Every row comes from one small tree of marks. The marks that hang from a mark follow it in brackets, in alphabetical order. Every link used is in the known rows. Which tree was each row made from?
Known rows:
niku(nevid sasapev(fase)): 3  -1  7  -5  -11  -5  -11  7  0  3  -8  -7  21  26  5  -4  -7  55  -22  19  17  -2  17  15  0  5  -7  16  5  17  12  26  -32  12  -22  15  -1  -9  7  9  1  4  8  1  18
vefepa(fase(donet(niku))): -3  1  -6  -15  16  7  -3  1  11  -18  -2  -10  -13  2  -1  11  7  4  6  -2  -5  4  28  1  -6  -10  23  8  4  -18  -13  0  15  -13  12  0  -1  -2  12  5  8  2  -3  -1  4
donet(niku(sasapev(fase))): 10  19  13  -6  -4  21  -3  6  -3  -11  13  -2  -9  -3  6  -5  -8  9  -4  13  12  -6  28  7  -8  9  18  33  0  -2  -7  17  -9  -2  -25  -14  19  -8  3  14  7  -1  5  -6  18
niku(donet nevid sasapev(fase)): 6  -8  16  -11  -17  1  -2  -7  12  18  -5  -34  35  7  17  -16  -32  51  -22  24  14  -10  22  14  1  5  -36  14  8  20  23  50  -46  23  -22  11  10  -10  10  18  3  -6  14  4  -4
fase(sasapev vefepa): 12  19  -6  22  -5  -14  9  -2  -13  10  12  18  -1  7  -12  -4  -28  -32  21  -1  -14  7  -37  -15  10  -2  -9  6  -12  -2  5  -38  20  11  -13  -6  17  -6  2  -9  -14  12  -14  -9  -4
sasapev(niku): 7  -4  -16  -18  12  21  13  16  0  -22  -19  -30  -5  -6  -20  -12  14  -10  14  -9  34  -1  15  -20  -4  -20  34  14  -1  -24  -14  -11  14  -21  10  14  26  3  5  -20  10  -17  -2  -12  -56
vefepa(fase(donet(niku) nevid)): -11  -9  -4  -13  19  10  0  -4  15  -16  3  -10  -1  6  5  16  24  1  5  0  -20  2  16  4  -6  -12  2  -5  7  -12  -11  4  24  -10  14  -8  -13  2  9  11  8  5  -4  1  4
donet(niku(nevid sasapev(fase))): 2  11  11  -9  -9  17  -8  0  -4  -10  10  -4  4  5  15  -8  -5  32  -14  18  23  -5  23  11  -2  16  4  26  7  7  -5  23  -21  4  -25  -1  -3  -8  2  15  9  5  8  -1  26
donet(niku(vefepa)): 10  23  3  -16  -16  23  7  11  -9  -15  2  14  -21  -26  3  -16  -20  -32  -1  -6  29  -5  8  -5  -11  23  11  7  -6  -5  -22  -7  -4  -16  -7  -2  3  3  -3  6  12  -12  -1  -8  3
donet(niku): 12  19  0  -28  -5  33  13  9  -1  -26  3  -19  -4  -13  2  -17  -19  -14  6  1  25  -6  16  -7  -12  4  -3  22  -3  -16  -19  -1  10  -13  -15  -3  27  -2  8  17  16  -6  -1  -11  -6
vefepa(fase(nevid sasapev)): 4  4  -2  6  19  4  0  -1  6  8  6  9  15  13  0  14  9  -12  5  8  -17  8  1  1  1  -7  -4  5  4  -2  -3  -7  16  0  8  -7  -9  -2  15  1  1  -2  -14  -8  -27
niku(vefepa(fase)): 12  9  -2  -4  -5  -4  -6  17  -3  2  -13  33  -18  -12  -13  -2  -8  -20  -8  -7  20  2  11  -3  -6  10  31  -7  -4  3  -12  -9  -14  -16  12  7  -12  1  4  -11  4  -21  -4  -5  -15
sasapev(niku(donet nevid vefepa)): 0  -14  -7  -15  -9  12  8  2  1  1  -20  -17  0  -26  1  -25  -3  -10  -3  -7  47  -4  5  -14  3  5  12  -10  5  0  -6  8  -23  -10  17  23  -5  7  -5  -23  11  -24  6  -1  -54
donet(niku(sasapev(fase(nevid)) vefepa)): 4  17  18  7  -11  10  -8  5  -9  1  16  32  -20  -15  10  -1  2  -9  -13  6  9  -7  12  11  -6  25  18  11  -1  12  -9  13  -19  -3  -16  -19  -9  -2  -9  8  4  -5  6  -1  25
niku(donet nevid sasapev vefepa): -5  1  21  -15  -46  -16  7  -4  6  23  -11  -5  12  -16  34  -29  -65  5  -34  16  22  -11  5  9  2  36  -27  -18  1  32  12  40  -66  18  -7  24  -13  -3  7  0  8  -2  9  -3  -14
fase(nevid vefepa): 7  -4  -7  4  -7  -3  11  2  2  -3  -1  -1  6  11  -16  -8  0  -18  16  -5  -18  -4  -39  -15  0  -13  -29  -17  -10  2  2  -20  27  2  -14  -9  12  2  -2  3  -6  4  -7  -4  -7
niku(donet sasapev(fase(nevid)) vefepa): 8  -1  24  8  -20  -6  -3  -1  5  32  3  10  6  -18  11  -7  -25  0  -21  9  -7  -12  7  13  -4  17  -18  -7  -2  26  19  38  -42  14  -12  -11  0  -1  -4  10  -3  -18  12  4  -5
fase(vefepa): 15  8  -10  0  -10  -6  10  8  -5  -7  -6  -1  -6  6  -24  -13  -23  -16  17  -7  3  -1  -23  -18  0  -11  -3  -3  -14  -5  0  -25  17  -1  -15  1  26  -4  2  -3  -5  0  -6  -8  -7
niku(nevid): 6  -1  -10  -32  -13  11  8  11  3  -16  -21  -30  28  16  0  -21  -22  27  -10  5  34  -2  2  -2  -6  0  -32  2  1  0  -3  4  -7  -2  -8  28  7  -1  11  12  11  -1  -1  -6  -9
sasapev(fase(donet) niku(nevid)): -3  -27  -20  -2  32  10  -16  3  0  -17  -17  -27  7  16  -23  11  63  51  7  -9  23  5  17  -1  3  -29  23  11  9  -17  3  -2  14  -12  13  14  1  5  -10  -9  -3  -10  10  14  5
fase(donet nevid sasapev(niku) vefepa): -20  -14  -14  31  18  -22  8  -19  -5  4  13  2  -4  12  -5  19  31  -29  28  -13  -48  10  -49  -14  17  -21  -4  -22  -3  -11  7  -40  47  8  17  -11  -4  6  -11  -23  -17  29  -12  3  -4
fase(donet): -4  -2  -11  -32  -2  0  13  10  10  -23  -19  -40  8  13  -7  -2  -20  12  2  -9  -6  0  7  -1  -13  -18  -23  -5  -6  -19  -1  -5  18  -7  5  17  26  2  10  15  3  9  -1  -4  6

Which tree is each row?
-10  20  1  -1  -4  -1  6  -7  -10  -5  14  12  -12  -10  17  6  -22  -28  3  -8  -14  7  -7  4  -2  15  -7  1  -3  -11  -8  -21  14  0  8  -3  -2  2  -1  6  -1  20  -7  -2  31 | fase(donet(niku(vefepa)) sasapev)
5  -17  -10  15  18  -8  -11  -2  2  -2  2  -1  5  23  -29  19  39  25  15  -11  -34  0  -23  2  -1  -29  -25  -8  -6  -4  15  -14  35  4  -9  -17  11  3  -13  16  -18  2  4  15  39 | sasapev(fase(donet nevid vefepa))
-14  -4  -7  23  4  -26  10  -18  -2  8  15  4  10  21  1  16  -1  -21  20  -8  -62  9  -55  -5  10  -13  -43  -26  -7  -2  13  -33  42  17  2  -13  -1  3  -4  3  -18  35  -13  3  24 | fase(donet nevid sasapev vefepa)
-22  -10  -8  11  15  -9  8  -8  -4  2  2  2  1  -1  7  17  27  -27  8  -14  -27  8  -24  -2  5  -5  -5  -21  1  -10  -2  -23  27  -4  30  0  -16  11  -8  -16  -5  14  -8  1  -12 | fase(donet nevid sasapev(niku(vefepa)))
-9  -5  -12  8  33  -7  -3  -3  4  -2  -1  -2  -8  8  -6  21  22  -7  14  -4  -12  15  17  -5  7  -19  43  9  6  -21  -6  -16  20  -8  30  6  -4  -1  11  -22  -1  6  -10  -3  -27 | vefepa(fase(donet sasapev(niku)))
-12  -2  -16  28  15  -25  6  -13  -11  0  8  2  -17  6  -13  12  8  -27  30  -15  -28  13  -34  -18  17  -19  23  -7  -6  -18  4  -45  36  4  16  0  11  0  -7  -31  -16  24  -11  -1  -3 | fase(donet sasapev(niku) vefepa)
5  -6  -9  12  12  -1  -17  -5  -6  -11  9  3  -5  13  -20  10  27  32  13  -7  -5  2  -9  3  3  -15  -3  7  -1  -5  6  -13  21  3  -15  -10  6  -1  -14  14  -13  5  7  16  58 | sasapev(fase(donet(niku(nevid)) vefepa))
22  -17  -10  21  25  13  -7  -2  -2  7  0  -12  -8  -14  -37  -4  36  3  28  -8  16  -3  1  -19  8  -31  30  17  -1  -12  9  -4  13  -5  -2  -13  33  0  -14  -18  -10  -30  8  7  -32 | sasapev(fase(vefepa) niku(donet))
-21  -4  5  9  -10  -17  8  -16  4  -9  17  -2  -12  8  13  6  0  -13  9  -2  -49  -4  -30  -2  5  -1  -17  -23  -5  2  1  -5  23  12  -9  -18  -4  0  -5  5  -5  35  -1  3  37 | fase(donet(niku(sasapev)) nevid vefepa)
8  -6  8  -8  -8  4  5  0  13  20  -7  8  2  -27  4  -9  -19  -27  -7  -1  3  -7  6  -1  -5  9  -13  -19  0  11  1  19  -21  -3  12  -2  -10  5  5  4  6  -27  1  0  -39 | niku(donet vefepa(fase(nevid)))
13  9  8  17  -6  -15  -9  8  -5  8  3  12  -7  16  -14  2  -9  17  -1  10  -7  -3  2  3  1  -5  18  17  -7  9  12  5  -11  11  -25  -8  21  -11  1  -1  -11  3  3  -2  14 | niku(sasapev(fase(vefepa)))
-22  -2  10  1  -22  -39  -15  2  3  11  -12  32  -12  9  22  6  -17  19  -33  9  5  4  12  16  6  29  27  -24  7  26  1  17  -50  8  15  25  -49  -4  6  -17  3  15  3  3  18 | niku(nevid sasapev vefepa(fase(donet)))
4  8  -3  26  0  -11  11  -9  -9  13  17  17  13  13  -5  2  -7  -34  20  0  -33  5  -53  -11  10  -5  -34  -11  -8  4  7  -33  32  14  -11  -17  4  0  -2  -2  -13  16  -15  -6  -4 | fase(nevid sasapev vefepa)
1  19  3  1  -7  9  -8  -2  -11  0  11  37  -13  -15  17  -5  -5  -15  -9  4  30  5  6  3  4  31  21  5  7  8  -19  -6  -16  -6  3  3  -34  -1  -1  -4  10  -4  -4  -2  11 | donet(niku(nevid vefepa(fase(sasapev))))
-16  14  0  -3  -8  -6  3  -11  -10  -4  11  10  -1  -4  24  4  -19  -11  -5  -3  -4  8  -11  8  3  21  -19  -5  2  -2  -6  -15  4  5  8  7  -18  2  -3  7  0  24  -5  2  38 | fase(donet(niku(nevid vefepa)) sasapev)
-12  -17  -15  -2  11  -7  -9  6  -2  -8  -21  11  -17  -7  -7  2  36  3  -3  -12  33  7  10  -8  7  -2  55  -14  8  -4  -14  -10  -9  -19  34  25  -32  7  -5  -36  7  -11  1  3  -27 | sasapev(niku(nevid vefepa(fase(donet))))
-10  4  3  -11  9  -3  -3  0  12  -12  2  -7  -17  5  8  12  -3  6  -2  5  -13  3  32  5  -4  -3  32  8  5  -10  -9  11  0  -5  9  0  -4  -6  15  1  7  11  -2  -3  6 | vefepa(fase(donet(niku(sasapev))))
9  3  -3  -3  12  12  -13  7  -5  -13  2  3  -11  -3  -16  11  21  20  1  -11  5  0  16  9  -11  -6  5  13  -3  -11  -2  -3  12  -10  -5  -10  11  3  -11  19  -5  -9  8  11  46 | sasapev(fase(donet(niku(vefepa))))
11  -16  -10  16  26  16  -15  13  -9  0  -8  21  -12  -10  -30  9  68  1  7  -15  20  0  3  -5  -1  -14  38  2  2  -5  -6  -11  12  -21  11  -10  -5  10  -20  -18  -3  -32  6  8  -18 | sasapev(fase(nevid) niku(vefepa))
13  7  23  5  -23  -8  -4  3  2  29  0  10  -2  -22  8  -11  -39  1  -20  9  7  -11  17  11  -5  19  -3  4  -4  22  17  35  -50  11  -12  -4  13  -5  -1  6  -3  -20  13  2  -5 | niku(donet sasapev(fase) vefepa)
3  15  1  -19  -21  18  2  6  -10  -15  -1  12  -8  -17  13  -21  -16  -10  -11  -1  42  -4  3  0  -5  29  -2  0  1  5  -20  -2  -17  -10  -8  9  -16  3  -4  6  14  -6  2  -3  14 | donet(niku(nevid vefepa))
-5  16  11  -21  -23  14  7  0  -1  -15  4  -13  2  1  26  -19  -31  12  -15  19  26  -6  17  5  -2  22  -2  15  5  6  -11  21  -24  4  -20  9  -3  -7  10  10  17  14  3  -9  9 | donet(niku(nevid sasapev))
5  6  15  13  -13  -13  -12  12  -7  17  0  36  -8  0  -1  6  1  4  -22  5  -3  -5  3  14  -5  17  10  -3  -4  22  7  14  -28  3  -11  -8  -10  -1  -7  1  -5  -7  6  1  18 | niku(sasapev(fase(nevid)) vefepa)
13  -22  -3  12  21  21  -7  1  0  12  -5  0  -1  -25  -20  1  50  -3  7  -11  18  -6  7  -6  -1  -14  13  0  4  -2  4  9  0  -12  11  -13  4  10  -18  -10  -2  -39  11  9  -36 | sasapev(fase(nevid) niku(donet vefepa))
16  1  18  11  -13  -8  1  -6  7  23  7  -14  7  -3  -2  -10  -35  14  0  14  -10  -10  7  1  2  -5  -13  14  -5  13  24  30  -26  21  -26  -11  33  -11  5  8  -8  -6  9  1  -7 | niku(donet sasapev(fase(vefepa)))
-7  19  15  -12  -32  2  1  3  -9  -5  5  19  -14  -13  28  -19  -30  -5  -23  11  31  -6  10  7  -1  41  13  0  2  17  -14  15  -37  1  -12  9  -22  -3  -1  0  14  7  3  -6  19 | donet(niku(nevid sasapev vefepa))
14  -26  -6  2  32  33  0  -1  9  2  -5  -33  16  -10  -22  0  50  15  15  -3  13  -7  15  -8  -3  -32  0  15  6  -13  6  14  16  -9  4  -14  24  6  -8  0  0  -34  9  7  -45 | sasapev(fase(nevid) niku(donet))
-5  -6  8  17  -1  -23  -8  -2  2  6  6  2  -1  24  -6  14  8  24  -2  6  -38  -2  -8  9  2  -11  -5  -3  -5  9  18  8  3  15  -16  -12  9  -6  -3  6  -14  17  5  6  32 | niku(sasapev(fase(donet nevid vefepa)))
-9  -15  -8  -14  19  -3  0  2  18  -10  -10  -16  9  17  -4  17  20  10  1  -3  -24  3  11  3  -6  -21  -6  -12  4  -10  -3  3  21  -7  18  2  -8  3  12  8  3  4  -5  1  -7 | vefepa(fase(donet nevid))
-1  7  -8  9  2  0  4  3  -15  5  -4  15  1  -6  1  -6  2  -19  1  -3  29  9  -10  -9  9  11  19  4  2  -2  -8  -23  -4  -6  15  16  -13  3  -2  -27  2  -2  -8  -7  -31 | fase(sasapev(niku(nevid vefepa)))
-15  -3  -5  -6  8  -4  15  -8  6  -2  4  -22  26  19  12  14  -4  -6  5  -3  -44  6  -22  5  -3  -11  -56  -13  -2  -9  8  -13  34  8  9  -2  3  5  6  18  -4  27  -11  -2  9 | fase(donet nevid sasapev)
-19  -5  -12  5  6  -15  2  -5  -9  -1  -6  2  -1  1  7  8  9  -8  1  -11  3  13  -12  -2  10  2  10  -11  3  -8  -2  -23  7  -2  29  20  -17  6  -5  -23  -3  16  -6  1  -3 | fase(donet sasapev(niku(nevid vefepa)))
7  2  10  6  -5  -1  4  -7  8  31  5  19  7  -25  12  -3  -23  -36  -5  1  -7  -1  -3  1  1  15  -17  -14  1  13  4  10  -18  4  13  -8  -15  3  5  0  1  -21  -5  -2  -36 | niku(donet vefepa(fase(nevid sasapev)))
2  -7  -2  1  16  14  -12  1  -1  -10  6  4  -1  2  -10  16  39  18  1  -10  -13  -2  3  13  -10  -8  -17  -1  1  -5  0  1  21  -8  -3  -18  -2  7  -14  25  -5  -5  8  13  45 | sasapev(fase(donet(niku(vefepa)) nevid))
-3  -3  16  -27  -33  -2  16  -7  16  11  -11  -46  34  2  32  -30  -65  27  -23  24  17  -12  15  6  0  14  -45  1  5  18  16  48  -49  23  -16  24  11  -9  20  14  12  5  8  -7  -26 | niku(donet nevid sasapev)
-11  -6  -5  3  24  -8  -1  -7  10  4  4  -1  13  19  5  25  14  -1  5  1  -38  10  1  6  2  -14  -10  -7  5  -8  1  -8  24  3  19  -4  -13  1  13  4  -3  13  -12  -1  -5 | vefepa(fase(donet nevid sasapev))
